Known rows, with every step that occurs
nidiv -> gimer -> venum -> koloz: [-2.580, -1.165,  0.868,  3.173,  0.989, -1.801, -1.035,  0.289, -5.423,
 -3.327,  2.978,  1.134, -0.295, -0.174, -0.798, -1.416, -2.506,  0.587,
  4.289, -0.285]
nidiv -> gimer -> venum -> koloz -> lumi: [-1.317, -0.558,  0.555,  2.204,  0.434,  1.617, -1.320, -1.714, -3.172,
 -1.480,  3.686,  3.435,  1.639, -2.076, -1.582, -1.015, -1.719,  2.152,
  4.726, -1.502]
venum -> koloz: [-1.456,  0.244,  1.035, -0.517,  2.735, -1.297, -0.288, -0.753,  1.319,
 -0.997,  1.512, -0.939, -1.491, -1.408,  1.840,  2.680,  0.675,  0.434,
 -1.369, -1.638]
gimer -> nidiv -> litog -> venum -> koloz -> lumi -> donu: [ 0.456,  3.801, -2.661,  1.297,  2.792,  1.942,  0.548, -1.663,  0.037,
  3.400, -2.728,  0.994,  2.317, -0.229, -2.669,  3.170, -3.512,  0.378,
 -4.281, -2.136]
koloz -> lumi: [ 1.358,  0.240,  0.363, -1.484, -0.768,  4.090,  0.579, -1.653,  5.660,
  0.206, -0.568,  2.187,  0.490, -3.039,  2.985,  0.040,  4.147,  1.773,
 -1.544, -1.256]
nidiv -> koloz: [ 0.638, -2.176,  1.046, -0.860,  0.049,  0.812,  0.035, -0.215,  2.158,
 -4.276, -1.603,  0.784,  0.777, -0.884,  0.727, -1.173,  3.933,  2.205,
  1.347,  1.905]
donu -> lumi -> gimer -> venum: [ 0.983, -2.842,  0.509, -3.885, -3.038, -1.353,  2.569,  0.987, -3.257,
  0.707, -0.915, -0.347, -3.826,  1.244,  0.896, -2.178,  2.535,  0.736,
  3.010,  2.264]
donu -> lumi -> gimer -> venum -> litog: [ 3.887, -2.399,  0.759, -2.427, -4.137,  0.019,  1.157,  2.075, -3.352,
  0.636,  0.708,  2.306, -3.197,  1.071, -0.048, -4.079,  2.492,  0.613,
  2.013,  3.733]
gimer -> venum -> koloz -> nidiv -> litog: [-0.408,  3.903, -1.375,  3.212, -0.875,  0.209, -1.456,  4.340, -2.885,
  0.888,  2.831, -4.757, -1.363,  3.299,  2.631, -2.068, -3.566, -2.496,
  2.319, -1.006]
lumi -> litog -> venum -> koloz -> nidiv -> gimer: [-3.692, -1.663,  0.514,  4.124,  1.732, -2.828, -3.553, -0.839, -1.035,
 -1.433,  0.315, -0.686,  4.315,  0.992, -2.275, -1.070, -3.143, -1.229,
 -1.911,  0.123]
lumi -> gimer -> nidiv -> litog -> venum -> koloz: [ 0.479,  1.722, -2.274, -0.148, -0.317, -3.428,  1.245,  2.799, -0.997,
  1.096, -1.186, -3.456, -2.736,  1.994, -0.855,  2.418, -3.281, -5.544,
 -0.301,  1.377]
nidiv -> litog -> venum -> koloz: [-2.765, -0.086, -2.472,  1.675,  1.542, -1.496, -0.431,  1.062, -0.498,
 -1.985, -0.807, -1.854, -1.161,  0.670,  2.148,  1.247, -1.085, -4.437,
 -1.724,  0.865]
gimer -> nidiv -> koloz -> lumi -> donu: [ 3.757,  1.755,  1.108, -1.223,  1.498,  3.647,  0.914, -3.056,  3.004,
  1.187, -3.296,  3.640,  4.289, -1.867, -4.141,  0.852,  1.572,  6.919,
 -0.921, -1.425]
nidiv -> litog -> venum -> koloz -> lumi: [-1.458,  0.819, -2.855,  0.757,  0.423,  2.309, -0.055, -0.827,  1.695,
 -0.200, -0.272,  0.850,  0.842, -1.144,  1.294,  1.362, -0.071, -2.924,
 -1.462, -0.509]
venum -> koloz -> nidiv -> gimer: [ 0.740,  0.971,  1.576,  0.683,  1.828, -2.226, -3.642,  0.580, -0.211,
  1.077,  1.970, -2.991,  1.568,  1.281, -0.864,  0.102, -2.183,  0.749,
  0.012, -2.160]
donu -> lumi -> gimer: [ 1.227, -2.946,  0.731, -6.531, -1.791, -1.870,  1.754, -0.274,  1.178,
  2.017, -2.185, -1.656, -3.426,  0.410,  1.438, -0.385,  4.196,  0.737,
 -1.147,  1.915]
venum -> koloz -> lumi -> gimer -> nidiv: [ 2.865,  2.935,  0.891, -3.209,  0.225,  0.183,  1.455, -1.209,  3.071,
  4.012,  1.395, -0.322, -1.222, -1.589, -1.597,  4.137, -0.260,  0.587,
  0.582, -2.802]
lumi -> gimer: [ 1.322, -1.912,  1.539, -3.821, -1.011, -0.189,  1.638,  1.280,  3.137,
 -1.900, -1.548, -1.459, -3.720, -0.635,  1.988,  0.795,  3.687, -0.684,
 -0.325,  2.032]
litog -> venum -> koloz -> lumi -> gimer -> nidiv: [ 3.450,  1.956, -0.137, -1.840, -0.005, -1.138,  1.726, -1.902,  1.894,
  2.855, -0.324,  0.704,  0.581, -0.622, -3.479,  5.540, -0.380, -1.384,
  0.306, -2.190]
nidiv -> gimer -> venum: [-0.616, -1.757,  0.540,  2.732, -1.251,  0.021, -0.735,  1.269, -3.150,
 -4.198,  0.448,  1.980, -0.073, -0.430,  1.098, -4.290, -0.124,  0.425,
  3.607,  1.918]
lumi -> donu: [ 0.017, -0.488,  1.303, -1.677,  2.867,  1.450,  0.893, -1.049,  1.886,
 -1.444, -3.789,  0.851, -0.542, -0.927,  0.827,  1.228,  2.498,  4.119,
 -4.736, -0.574]
venum -> litog: [ 3.271, -0.211,  0.820,  0.690, -0.953,  2.009, -0.782,  1.211,  3.588,
 -1.909,  0.779,  2.434, -0.724, -1.563,  3.050, -2.264,  3.106,  0.486,
 -2.968,  1.707]
gimer -> nidiv -> litog -> venum -> koloz: [-0.277,  3.421, -3.133,  2.763,  0.877, -2.614, -0.235,  1.865, -0.216,
  1.442, -0.896, -2.770, -0.455,  1.798,  0.955,  1.236, -3.584, -4.693,
 -2.010, -0.216]
nidiv -> gimer: [-0.436, -2.403,  0.798,  0.272,  0.131, -0.276, -1.609,  0.211,  1.027,
 -2.813, -0.847,  0.648,  0.135, -1.375,  1.631, -2.666,  1.397,  0.628,
 -0.217,  1.402]

Rows
[ 3.508,  1.622, -3.083, -1.124, -3.710,  2.185,  1.618,  1.618,  3.541,
  2.595, -3.117, -0.355, -0.490,  0.497,  0.256, -0.679,  0.409, -4.412,
 -0.335,  2.013] | koloz -> lumi -> gimer -> nidiv -> litog -> venum
[-2.586,  0.371,  0.386,  3.021,  1.800, -1.779, -1.666, -0.648,  1.408,
 -0.404, -0.441, -2.001,  2.648,  1.176,  0.072,  1.372, -1.376, -1.358,
 -3.667, -1.148] | lumi -> litog -> venum -> koloz -> nidiv
[-5.566, -3.277, -0.792,  0.236,  2.132, -3.531, -0.421, -3.355, -1.205,
  0.765, -1.208,  0.683,  1.236, -0.268,  0.128,  0.185, -0.201,  0.184,
 -3.928,  0.690] | donu -> lumi -> litog -> venum -> koloz
[ 4.895, -0.247,  1.280, -0.301, -4.468,  5.214,  1.448,  1.262,  0.806,
 -1.703,  2.161,  5.150, -1.402, -1.773, -0.068, -2.564,  3.085,  0.686,
  3.153,  2.302] | koloz -> lumi -> gimer -> venum -> litog
[-0.819, -0.505,  0.174,  0.601,  2.598, -2.425,  0.028, -1.471,  0.155,
 -2.302, -0.780, -0.086,  0.168, -0.197,  0.103,  4.456,  1.083, -1.497,
 -1.843, -1.295] | litog -> venum -> koloz
[-0.455, -0.601,  1.618, -0.716,  0.150, -1.723,  2.197,  1.420, -3.448,
 -2.673,  2.412, -0.814, -4.077,  0.308, -0.415,  2.107, -0.247, -0.685,
  4.269,  0.319] | lumi -> gimer -> venum -> koloz
[ 4.960,  0.996,  1.173,  4.505, -3.234,  1.276, -3.477,  3.918, -2.607,
 -1.466,  2.577,  1.588,  2.055,  2.002, -0.546, -6.253, -1.226,  0.412,
  2.198,  1.487] | koloz -> nidiv -> gimer -> venum -> litog
[-1.701, -0.484,  1.560,  1.403,  3.090,  2.538, -0.733, -2.926, -4.969,
 -1.469,  1.340,  5.008,  2.471, -2.015, -4.432,  0.434, -2.677,  5.517,
  1.906, -2.355] | nidiv -> gimer -> venum -> koloz -> lumi -> donu
[-5.007, -0.543,  0.444,  3.532,  0.499,  3.354,  0.622, -1.930, -0.157,
 -1.353,  3.614,  3.693,  1.380, -3.098,  0.964, -1.594, -1.013,  2.030,
  1.370, -0.976] | gimer -> venum -> koloz -> lumi -> litog
[ 1.910, -0.797,  0.834, -1.939, -3.503,  3.830,  2.646,  0.062,  0.814,
 -1.507,  0.654,  2.279, -1.866, -1.504,  0.763, -0.602,  3.407,  0.484,
  3.976,  1.000] | koloz -> lumi -> gimer -> venum
[-4.414, -3.452, -0.073, -1.315, -0.265, -0.298, -0.122, -1.748,  2.299,
  1.327, -1.433,  0.647, -0.249, -1.465,  3.613, -4.388,  2.285,  1.936,
 -4.016,  2.036] | donu -> lumi -> litog
[ 2.183,  2.182,  0.527,  0.757,  1.897, -2.449, -1.522, -0.051,  1.070,
  0.720, -0.565, -3.261,  1.772,  2.217, -0.278,  4.272, -0.091, -1.618,
 -2.341, -2.905] | litog -> venum -> koloz -> nidiv
[-1.873,  0.793, -2.036,  0.117,  3.246,  3.169,  0.173, -2.231, -0.119,
  0.032, -2.534,  1.899,  1.994, -1.264, -1.538,  3.456, -1.232,  0.582,
 -4.051, -1.224] | nidiv -> litog -> venum -> koloz -> lumi -> donu
[ 0.526,  2.334, -0.383,  0.176, -2.009, -0.439,  0.058,  5.438, -3.183,
  0.715,  2.300, -5.828, -3.893,  4.050,  0.824, -1.227, -3.034, -3.913,
  3.972,  0.365] | lumi -> gimer -> venum -> koloz -> nidiv -> litog
[ 3.786, -1.442,  0.595, -5.502, -2.140, -3.308,  1.513, -0.090,  0.149,
  2.737, -2.667, -1.427, -0.881,  1.438, -2.696, -1.378,  2.238,  2.145,
  2.581,  2.383] | donu -> lumi -> gimer -> nidiv -> koloz
[ 2.348,  0.156,  1.210,  0.472, -0.855, -0.202, -3.010,  1.643,  2.108,
  0.299, -0.721, -2.301,  1.732,  1.246,  1.097, -2.712,  0.390,  0.403,
 -0.718, -0.234] | koloz -> nidiv -> gimer
[ 2.420, -2.531,  1.341, -1.985, -3.572,  3.776,  2.383, -0.245, -0.327,
 -4.205, -0.047,  3.474,  0.192, -1.253, -2.444, -1.590,  3.706,  2.463,
  7.433,  2.624] | nidiv -> koloz -> lumi -> gimer -> venum
[-0.159,  0.087, -0.163, -0.116,  1.827,  1.186,  0.281, -3.430,  2.320,
 -0.602, -0.331,  2.455,  2.059, -2.261, -0.121,  4.470,  1.914, -0.185,
 -1.596, -2.534] | litog -> venum -> koloz -> lumi
[-5.192, -1.020,  0.613,  1.161,  2.048,  3.155, -0.263, -3.330,  4.027,
 -0.061,  2.128,  2.619,  1.425, -4.025,  1.792,  0.106,  0.375,  2.086,
 -2.462, -1.651] | venum -> koloz -> lumi -> litog
[-0.345,  3.560, -0.995,  0.484,  0.823, -0.102, -2.195,  3.274,  1.468,
  2.261,  1.489, -6.040, -1.207,  2.139,  3.163, -0.430, -2.017, -2.844,
 -1.691, -1.447] | venum -> koloz -> nidiv -> litog
[ 2.250,  2.106,  2.108, -0.732, -0.776, -1.716,  0.440,  2.681, -2.668,
  0.457,  2.528, -4.065, -2.587,  2.731, -0.967,  1.882, -1.216, -0.549,
  3.802, -1.610] | lumi -> gimer -> venum -> koloz -> nidiv
[-5.388, -2.437, -0.086,  2.954,  2.613, -1.675, -0.258, -1.859,  0.710,
 -3.288, -0.571,  1.323,  1.371, -1.189,  0.651,  1.442, -0.408, -1.528,
 -3.369,  0.633] | lumi -> litog -> venum -> koloz
[ 0.286,  0.524, -3.172, -2.998, -0.720, -5.238,  0.875,  1.424, -3.098,
  5.404, -1.925, -3.959, -2.741,  3.089, -1.132,  1.126, -2.764, -4.129,
 -0.894,  1.471] | donu -> lumi -> gimer -> nidiv -> litog -> venum -> koloz
[ 1.390,  3.141, -1.472, -1.947, -1.313,  1.260,  0.970,  1.260,  2.525,
  4.414,  1.514, -1.982, -2.527, -0.776,  0.146,  1.134, -2.330, -2.467,
  0.595, -0.570] | venum -> koloz -> lumi -> gimer -> nidiv -> litog
[ 1.215,  3.360,  1.105,  2.063,  0.481, -1.039, -0.792,  1.951, -1.996,
  0.713,  2.777, -3.121, -0.297,  2.255,  0.933,  0.792, -1.526,  0.339,
  2.118, -3.105] | gimer -> venum -> koloz -> nidiv
[-3.941, -4.395, -1.344,  0.004, -0.212, -1.514,  0.118, -2.422,  0.932,
  0.059, -3.614,  1.466,  1.290, -0.392,  2.022, -2.796,  2.444,  0.163,
 -4.515,  2.819] | donu -> lumi -> litog -> venum
[-0.772,  1.493,  1.437,  0.462,  3.089,  3.402,  1.466, -2.886, -2.538,
 -0.460,  1.041,  3.925,  1.067, -2.110, -2.356,  2.818, -0.559,  5.167,
  0.120, -3.386] | gimer -> venum -> koloz -> lumi -> donu
[-3.710, -3.063, -0.176,  1.255,  1.234, -4.466, -3.795, -1.763, -2.996,
  2.637, -0.697, -1.272,  4.187,  1.802, -2.556, -2.124, -2.989,  0.293,
 -2.540,  0.257] | donu -> lumi -> litog -> venum -> koloz -> nidiv -> gimer
[ 0.609,  1.393, -0.945, -2.681, -2.591, -2.291,  0.256,  3.886, -5.294,
  4.591,  1.620, -6.221, -4.098,  4.769,  0.412, -2.134, -2.734, -2.299,
  3.311,  0.559] | donu -> lumi -> gimer -> venum -> koloz -> nidiv -> litog
[-0.146, -1.045, -0.854,  3.047, -1.431,  2.374,  0.317, -3.080,  3.974,
 -1.219, -2.859,  4.735,  6.282, -2.250, -2.475, -2.272,  1.336,  1.493,
 -0.306,  2.024] | gimer -> nidiv -> koloz -> lumi -> litog -> venum
